Each row was made from one walk, in order. Every step used is in the known rows, and no mark comes twice. Write each row's walk.
Known rows
siluf, fusi: [  1.7  11.2  15.6 -25.3 -16.9  -7.6 -19.3  13.8 -12.5 -12.9 -12.3 -16.9
 -12.4  15.4 -24.9 -19.9   5.1  -5.5   0.7   1.6  21.0  17.5 -40.1]
vimet, siluf, fusi, guso, dadofa: [ -1.7  17.1  19.8  -5.4 -19.3 -14.7 -21.3 -12.2  -8.2 -30.2  -3.2 -11.4
  10.3  27.3 -62.8 -40.8  37.8   3.7 -25.9  -2.8  11.4  26.9 -53.7]
guso, tetu, siluf: [ -1.6  29.5  -4.4 -47.7  -2.0   5.1 -26.6  27.1   0.0 -31.4   3.1  -3.5
  -6.3  -0.5 -11.2   1.9  27.4  -0.7   0.4  15.2  22.3   8.9 -15.6]
siluf, fusi, guso, dadofa: [-14.6   7.5  23.0   6.5 -43.4 -15.9 -21.8  -9.7 -20.7 -28.2 -35.9 -12.4
  14.0  30.0 -48.5 -53.3  13.1   2.3 -18.5  -7.5   0.8  40.9 -80.6]
tetu, vimet: [ -7.8  10.5   8.8  -7.7 -36.9   1.2 -11.6  23.6   3.6  -7.6   8.7  -5.2
 -35.3   8.4   7.2 -27.0   7.3  14.9 -17.8 -37.3   1.0  21.9 -13.5]
fusi, guso, siluf: [ -2.1  19.5  23.0   4.4  -7.0 -19.2   7.1   4.0  -3.4  17.2  -1.7  10.1
 -17.2  37.9  -3.8 -28.4  54.5  10.6  -1.1  -2.9 -29.6   6.5 -29.4]
tetu, vimet, guso, siluf, dadofa: [-14.0  27.6  18.1 -18.0 -16.6 -18.4 -21.8  -9.4  -1.4  21.3   2.8  14.2
 -14.1  38.6 -11.3 -13.5  29.5   2.3 -51.7 -11.0 -19.4  -3.7 -26.8]
dadofa, vimet: [-10.8  10.8 -17.1   7.7 -36.8  14.6 -11.7  22.2  20.1   3.2 -40.2 -17.8
 -32.8  30.5  12.0  -9.0  10.3   7.2 -11.3 -28.9   0.1  13.6 -19.3]
siluf, fusi, guso, tetu: [  0.8  17.7  22.7 -25.2 -10.0 -20.2 -25.6  12.1 -40.2 -46.1  -3.6 -28.0
   7.9   8.7 -24.7 -44.8  45.7   9.7   0.7  -2.6  12.7  28.7 -64.7]
tetu, fusi, guso: [-14.9 -12.0  23.1  11.7  -5.5  11.8   3.5   3.4 -16.5 -19.2  -4.9   2.1
 -12.3  14.1 -20.3 -46.0  10.7  16.1  -9.9 -32.0 -22.9  20.7 -55.6]
dadofa, vimet, guso, tetu: [ -2.1  17.6  -4.5  -6.5 -28.4  -4.8 -30.7   9.0  -6.3 -24.5 -22.8 -26.9
   5.4  30.0  -6.1 -20.6  45.3  27.9 -10.3 -21.2  13.7  22.3 -41.2]
vimet, guso, dadofa, tetu: [-24.9  33.8  -0.9   8.5 -44.7 -14.1 -37.3  -4.5 -20.3 -20.7 -14.7 -28.4
  37.7  33.0 -25.8 -23.2  32.0  38.9 -21.4   7.7  13.9  41.6 -49.9]
siluf, fusi, guso, tetu, vimet: [  2.0  17.2  24.5 -25.9 -33.4  -9.8 -31.0  21.3 -42.3 -51.0  10.7 -29.3
 -11.8   6.8 -18.1 -73.6  40.8  18.5 -20.3 -32.5   7.3  33.4 -62.2]
fusi, guso, dadofa, tetu: [-35.4  33.9  -3.0  22.3 -48.5  -5.0 -27.1   7.6 -15.1 -24.8 -26.3 -32.9
  21.2  24.9 -12.0 -37.5  37.7  27.0 -22.6  -6.1  -9.5  41.3 -53.2]
guso, siluf, dadofa: [-21.0  28.3   4.3 -21.6  13.3 -15.7 -13.4  -4.0   7.7  31.4 -10.9  12.6
 -19.0  26.2  -5.2  27.2  26.0 -17.5 -22.4  23.9 -11.8 -16.9 -13.6]
fusi, guso, dadofa, vimet: [-29.9   5.8  -9.5  41.0 -62.9   8.8 -15.2  -3.0  14.5 -12.2 -63.7 -16.2
  -3.6  42.5 -15.1 -43.7  17.6  11.1 -29.9 -36.6 -19.2  36.1 -61.4]
guso, tetu, vimet, siluf, dadofa: [-14.8  32.1  -4.5 -48.1  14.4  -7.9 -37.3  11.8   6.3 -27.4  38.4 -13.5
 -20.5  -9.7  -7.5  17.1  45.1   5.0 -48.2 -13.8  19.7  -4.2   2.5]
siluf, dadofa: [-33.0  11.5  -4.5 -17.8   1.6  -5.6 -16.9   7.7  16.2   4.1 -24.0   3.3
 -13.3   6.4  -2.6  29.2  -6.6 -24.2 -22.8   2.7  -0.4   1.8 -21.7]
tetu, siluf, fusi, guso: [ -5.3  15.1  12.0 -31.7 -26.7   6.9 -16.7  24.4  -8.1 -28.5 -36.1  -4.3
 -13.5  20.8 -37.8 -49.6   1.2 -25.5 -14.4  -0.4  -6.2  11.9 -54.2]
fusi, guso: [-16.6   0.8  14.7   7.0 -20.0 -10.8   3.1  14.5   1.4  -7.9 -12.8   1.5
 -12.0  16.6  -3.3 -26.8  18.5   3.4   1.0 -21.6 -16.7  23.5 -35.9]
dadofa, tetu, vimet, guso, siluf, fusi: [ 10.5  56.8  20.8 -28.8 -42.6 -15.7 -42.3  14.8 -48.1  -7.5  15.3 -34.4
  -2.9  51.6 -18.6 -68.5  60.8  37.8 -35.0   2.7   5.1  13.6 -38.7]
tetu, vimet, guso: [ -1.0   5.6  18.6  -7.3 -43.2  -9.9 -13.0  10.1  -2.8 -10.7  11.5  -0.5
 -15.3  22.3  -7.9 -40.5   8.5  23.7 -24.2 -40.1   0.2  28.7 -29.0]
tetu, vimet, guso, dadofa: [-12.7   8.4  18.3   9.3 -61.2 -12.6 -24.9 -13.0  -2.8 -18.1  -2.4   0.7
   6.9  26.9 -30.2 -46.5   8.0  28.6 -38.5 -33.6   6.1  44.9 -50.9]
fusi, guso, dadofa, tetu, siluf: [-35.9  43.5 -12.9  -1.7 -51.9  12.5 -32.4  19.5  -3.9 -33.7 -40.6 -21.8
  13.8  25.0 -22.0 -39.5  25.8   9.0 -33.1   6.3 -11.7  31.1 -45.0]

Which walk is each row?
[-23.0   8.5  -7.0  -7.9   0.8  18.5 -40.8 -10.3 -20.0 -29.9 -33.5 -21.1
   9.1  22.4 -29.4 -13.2  21.7  10.4 -46.6 -19.7   1.2   3.0 -65.0] => siluf, dadofa, vimet, guso, tetu, fusi
[ -7.7  51.9 -11.1 -52.2 -30.1  15.4 -45.3  40.6 -20.2 -29.1 -25.9 -40.1
  -7.9  17.3 -21.1 -28.1  13.4  -8.5 -17.5  26.2  21.7   7.9 -29.1] => dadofa, tetu, siluf, fusi
[  0.2  19.4 -18.7  -5.9 -14.4  14.8 -11.8  17.0  33.4  -0.8  -8.6 -19.4
 -34.1  30.3  -1.3   4.2  36.2   8.9 -20.4 -26.5   7.7  -1.0   8.7] => dadofa, vimet, siluf
[-31.4   8.9 -15.1   2.6 -27.6   4.3 -29.1   1.3  16.5   3.4 -61.7 -10.9
  -4.0  37.9  -8.0   6.4  -3.8 -12.3 -44.9 -22.1  -9.5   3.9 -42.3] => siluf, dadofa, vimet, guso
[ -8.2  24.5 -17.2  11.5 -35.1  10.5 -22.1  -4.1  31.3  -6.2 -20.2 -18.4
 -14.1  36.5 -24.6  -2.2  34.4  16.1 -32.9 -18.2  15.2  16.1 -12.1] => guso, dadofa, vimet, siluf
[-13.0   3.7  -1.8  34.7 -26.3  30.5 -12.4 -15.9   7.4 -24.7 -24.1 -15.3
  -6.6  40.7 -47.0 -49.4  38.7  26.5 -47.4 -43.3 -15.9  17.9 -50.9] => tetu, fusi, guso, dadofa, vimet, siluf
[-16.8  16.3 -11.2  26.9 -41.4   7.2 -12.9  -4.6  24.9 -16.4 -32.5 -16.6
  -7.6  41.8 -27.8 -30.0  46.0  14.4 -39.2 -33.0  -9.9  22.5 -31.7] => fusi, guso, dadofa, vimet, siluf
[  0.9  15.6  15.4 -23.4  -5.0 -25.7 -23.5   3.1 -20.5 -26.1  15.6 -10.5
  21.1  11.5 -17.0  -7.6  45.1  27.8   7.2   0.5  22.3  27.1 -38.9] => vimet, guso, tetu
[ -9.0   8.0  -5.6   9.7 -40.2   1.8 -16.1   8.9  10.5  -0.5 -40.2 -13.2
  -9.6  44.2  -8.3 -24.0  15.5  14.2 -16.4 -31.3  -1.6  19.7 -36.9] => dadofa, vimet, guso
[  4.0   2.8  26.4 -17.4  12.2  -1.8 -21.7  -8.5 -36.4 -36.5  24.2  -6.5
  20.1   7.8 -35.2 -30.3  39.0  36.5  -4.8  -7.8  17.7  24.5 -57.1] => vimet, guso, tetu, fusi
[  5.9  19.2   6.3 -24.6 -16.6  -0.7 -10.0  19.3  17.8 -10.2  40.4  -7.0
 -38.6  10.6  -3.2 -12.2  31.2  17.1 -27.8 -34.3  11.1   7.4  13.6] => tetu, vimet, siluf
[-32.6  22.2 -27.0 -19.7 -33.6  24.5 -34.6  12.0  32.4  -4.0 -75.3   0.5
 -11.3  37.4 -20.2   4.1 -13.9 -30.2 -55.6  -9.0 -10.3  -7.8 -34.4] => tetu, siluf, dadofa, vimet, guso
[  8.5  21.7  25.8  -9.1  -4.9 -29.5  -3.1  -6.5  -4.4  22.7  11.9  13.8
  -0.1  47.0 -15.9 -13.2  48.6  18.5  -0.5  10.8  -5.4   6.7 -24.5] => vimet, guso, siluf
[-30.2  58.3  -9.9 -23.2 -20.4  -1.1 -38.6  20.6 -13.6  13.3   0.2 -23.4
 -27.5  26.3  18.7  -8.1  43.9  10.3 -54.3   3.1 -14.9  -9.4  -6.7] => guso, siluf, dadofa, tetu, vimet
[ -6.1   4.6  22.2 -10.3 -24.2 -12.3 -11.1  13.1 -20.1 -21.9 -22.5 -14.6
  -8.3  22.4 -26.3 -48.8  13.9  -6.8  -5.2 -12.0  -2.1  24.2 -59.1] => siluf, fusi, guso
[-26.6  41.6  -7.6   4.9 -64.6   7.3 -43.4  13.3 -14.8 -23.9  -2.9 -37.5
  -2.5  18.6  -0.2 -38.5  24.5  38.7 -40.7 -20.4  10.4  40.4 -30.1] => guso, dadofa, tetu, vimet
[ 19.2  23.3  35.9 -25.5  -8.3 -31.7 -17.7  -9.2 -26.0   9.4   2.6   1.4
   3.9  50.7 -39.5 -35.1  44.7   9.2  -5.5  19.4  10.3   7.3 -46.8] => vimet, guso, siluf, fusi
[-21.9  30.1 -16.8  -2.2 -10.6   5.0 -20.4   1.4  19.9  32.2 -47.9  -3.1
 -32.5  48.3   7.2  16.4  30.1 -15.3 -40.2   1.1 -21.5 -20.9 -17.0] => guso, siluf, dadofa, vimet
[ 16.3  29.3  25.2 -27.0  -6.5 -19.9 -14.0   3.2 -21.5  13.1   2.5  -4.0
 -17.0  38.8 -22.7 -22.3  39.6   1.3   0.2  22.5   7.5   1.7 -32.0] => guso, siluf, fusi
[-20.9  13.9 -16.3  26.0 -56.1  12.5 -23.4  -3.3  19.4  -3.2 -52.8 -17.6
  -9.2  37.0 -11.1 -16.2   7.8  11.8 -24.7 -22.0   6.7  30.0 -42.6] => guso, dadofa, vimet
[-26.1  25.5   0.1  11.0 -26.3  21.0 -35.7  -2.5 -28.9 -27.6  -6.8 -31.0
  16.3  15.0 -28.0 -31.7  20.6  38.7 -27.7   2.0  10.7  33.3 -53.0] => guso, dadofa, tetu, fusi
[  2.7  26.5  -9.4  -3.1 -37.3   9.1 -37.5  -5.9   8.2 -18.4 -27.7 -31.9
  -8.1  43.1 -46.6 -24.0  27.5   5.7 -37.2  -7.4  29.3  18.1 -36.3] => guso, dadofa, vimet, siluf, fusi
[-28.9  21.2  12.2  -2.0   6.0 -20.8  -5.4  -4.6   3.0  20.8 -21.5  13.7
 -14.7  33.2  -7.3  -0.4  37.6 -16.3 -27.1   6.9 -37.4  -9.0 -34.5] => fusi, guso, siluf, dadofa
[-29.2  13.3  -1.4  19.8  -2.7  24.2 -10.4  -7.5  -4.2  14.0 -49.0  -0.5
 -29.0  49.3 -15.2 -32.9  32.9  -5.7 -53.1 -22.2 -48.9 -16.0 -55.4] => tetu, fusi, guso, siluf, dadofa, vimet
[ -2.1   5.4  34.3  12.1   8.4   3.1   8.8  -4.4 -21.5   6.3   9.9  13.5
 -17.6  35.4 -20.8 -49.3  47.1  22.6  -8.9 -11.0 -36.0   4.5 -46.8] => tetu, fusi, guso, siluf
[-16.9  51.9 -10.5 -34.5 -47.6  15.1 -54.7  18.2 -20.2 -38.2 -38.8 -38.6
  13.7  24.0 -43.0 -33.3  11.1  -1.3 -31.6  31.7  28.1  25.1 -49.3] => guso, dadofa, tetu, siluf, fusi
[-13.5  33.3  17.4   8.1  -1.6  10.0  -9.1  12.3 -39.5  -3.1   5.3 -19.7
  -8.2  39.0  -7.9 -55.2  69.0  40.6 -14.9  -0.3 -31.4   4.2 -42.8] => dadofa, tetu, fusi, guso, siluf
[ 12.1  30.8  -9.2 -44.5 -34.7  11.8 -49.5  17.6 -19.7 -42.1 -44.7 -31.2
   5.1  33.3 -40.8 -43.6  28.2   0.9 -26.5   0.3  26.1  12.0 -57.8] => dadofa, vimet, guso, tetu, siluf, fusi
[-43.5  38.8 -22.2 -19.6  -5.7  -0.6 -36.7  24.4  -3.2  -5.5 -27.5 -30.3
  -1.8   8.5  10.2  25.5  10.6  -5.5 -31.2  11.6   4.4   3.0 -15.1] => siluf, dadofa, tetu
[-17.7  24.2   0.3  -7.8  -5.6  22.5 -23.6  23.1 -25.2 -22.2   5.5 -33.7
  -4.0  11.1  -3.9 -26.9  23.4  32.4 -13.1  -6.0   6.0  17.6 -31.4] => dadofa, tetu, fusi
[-19.3  40.2 -10.5 -13.9 -45.3   8.4 -30.3  37.4 -12.6 -18.0   9.1 -37.9
 -24.5  11.6  22.5 -31.8  26.0  34.1 -25.5 -24.9   3.9  23.6  -6.0] => dadofa, tetu, vimet
[ 21.6  24.9  37.4 -26.5 -33.4 -23.6 -23.7  -2.5 -32.0   4.4  16.7  -0.1
 -14.2  48.2 -31.4 -63.7  39.6  19.3 -27.8  -9.6   0.7  10.4 -43.4] => tetu, vimet, guso, siluf, fusi
[-12.1  34.6  -0.2 -11.7 -50.5  -4.2 -32.4  26.1 -19.6 -21.1   8.2 -32.2
  -3.5  25.3   4.4 -45.9  30.9  39.7 -31.4 -29.2   3.1  28.6 -24.8] => dadofa, tetu, vimet, guso
[-24.8  38.6   6.5   3.8 -75.1  -1.0 -48.4  11.2 -41.7 -43.8 -22.5 -46.5
   5.9  28.3 -28.5 -86.3  28.3  27.4 -48.8 -25.7  -0.9  47.0 -70.6] => siluf, fusi, guso, dadofa, tetu, vimet
[-38.4  49.9  -4.8  -6.5  -1.0 -13.9 -22.3  13.2 -13.9  13.3 -23.7 -17.2
  -2.8  36.5   6.8  -5.5  57.0  -1.1 -37.8  17.9 -34.7  -6.9 -27.1] => fusi, guso, siluf, dadofa, tetu
[ 13.5  24.8  21.4 -39.1  14.0 -19.8 -24.0   9.4 -28.2 -46.8  28.0 -28.2
   3.0   9.3 -39.1 -30.6  71.6  10.1  -7.0   0.4  20.2  13.0 -37.0] => vimet, siluf, fusi, guso, tetu
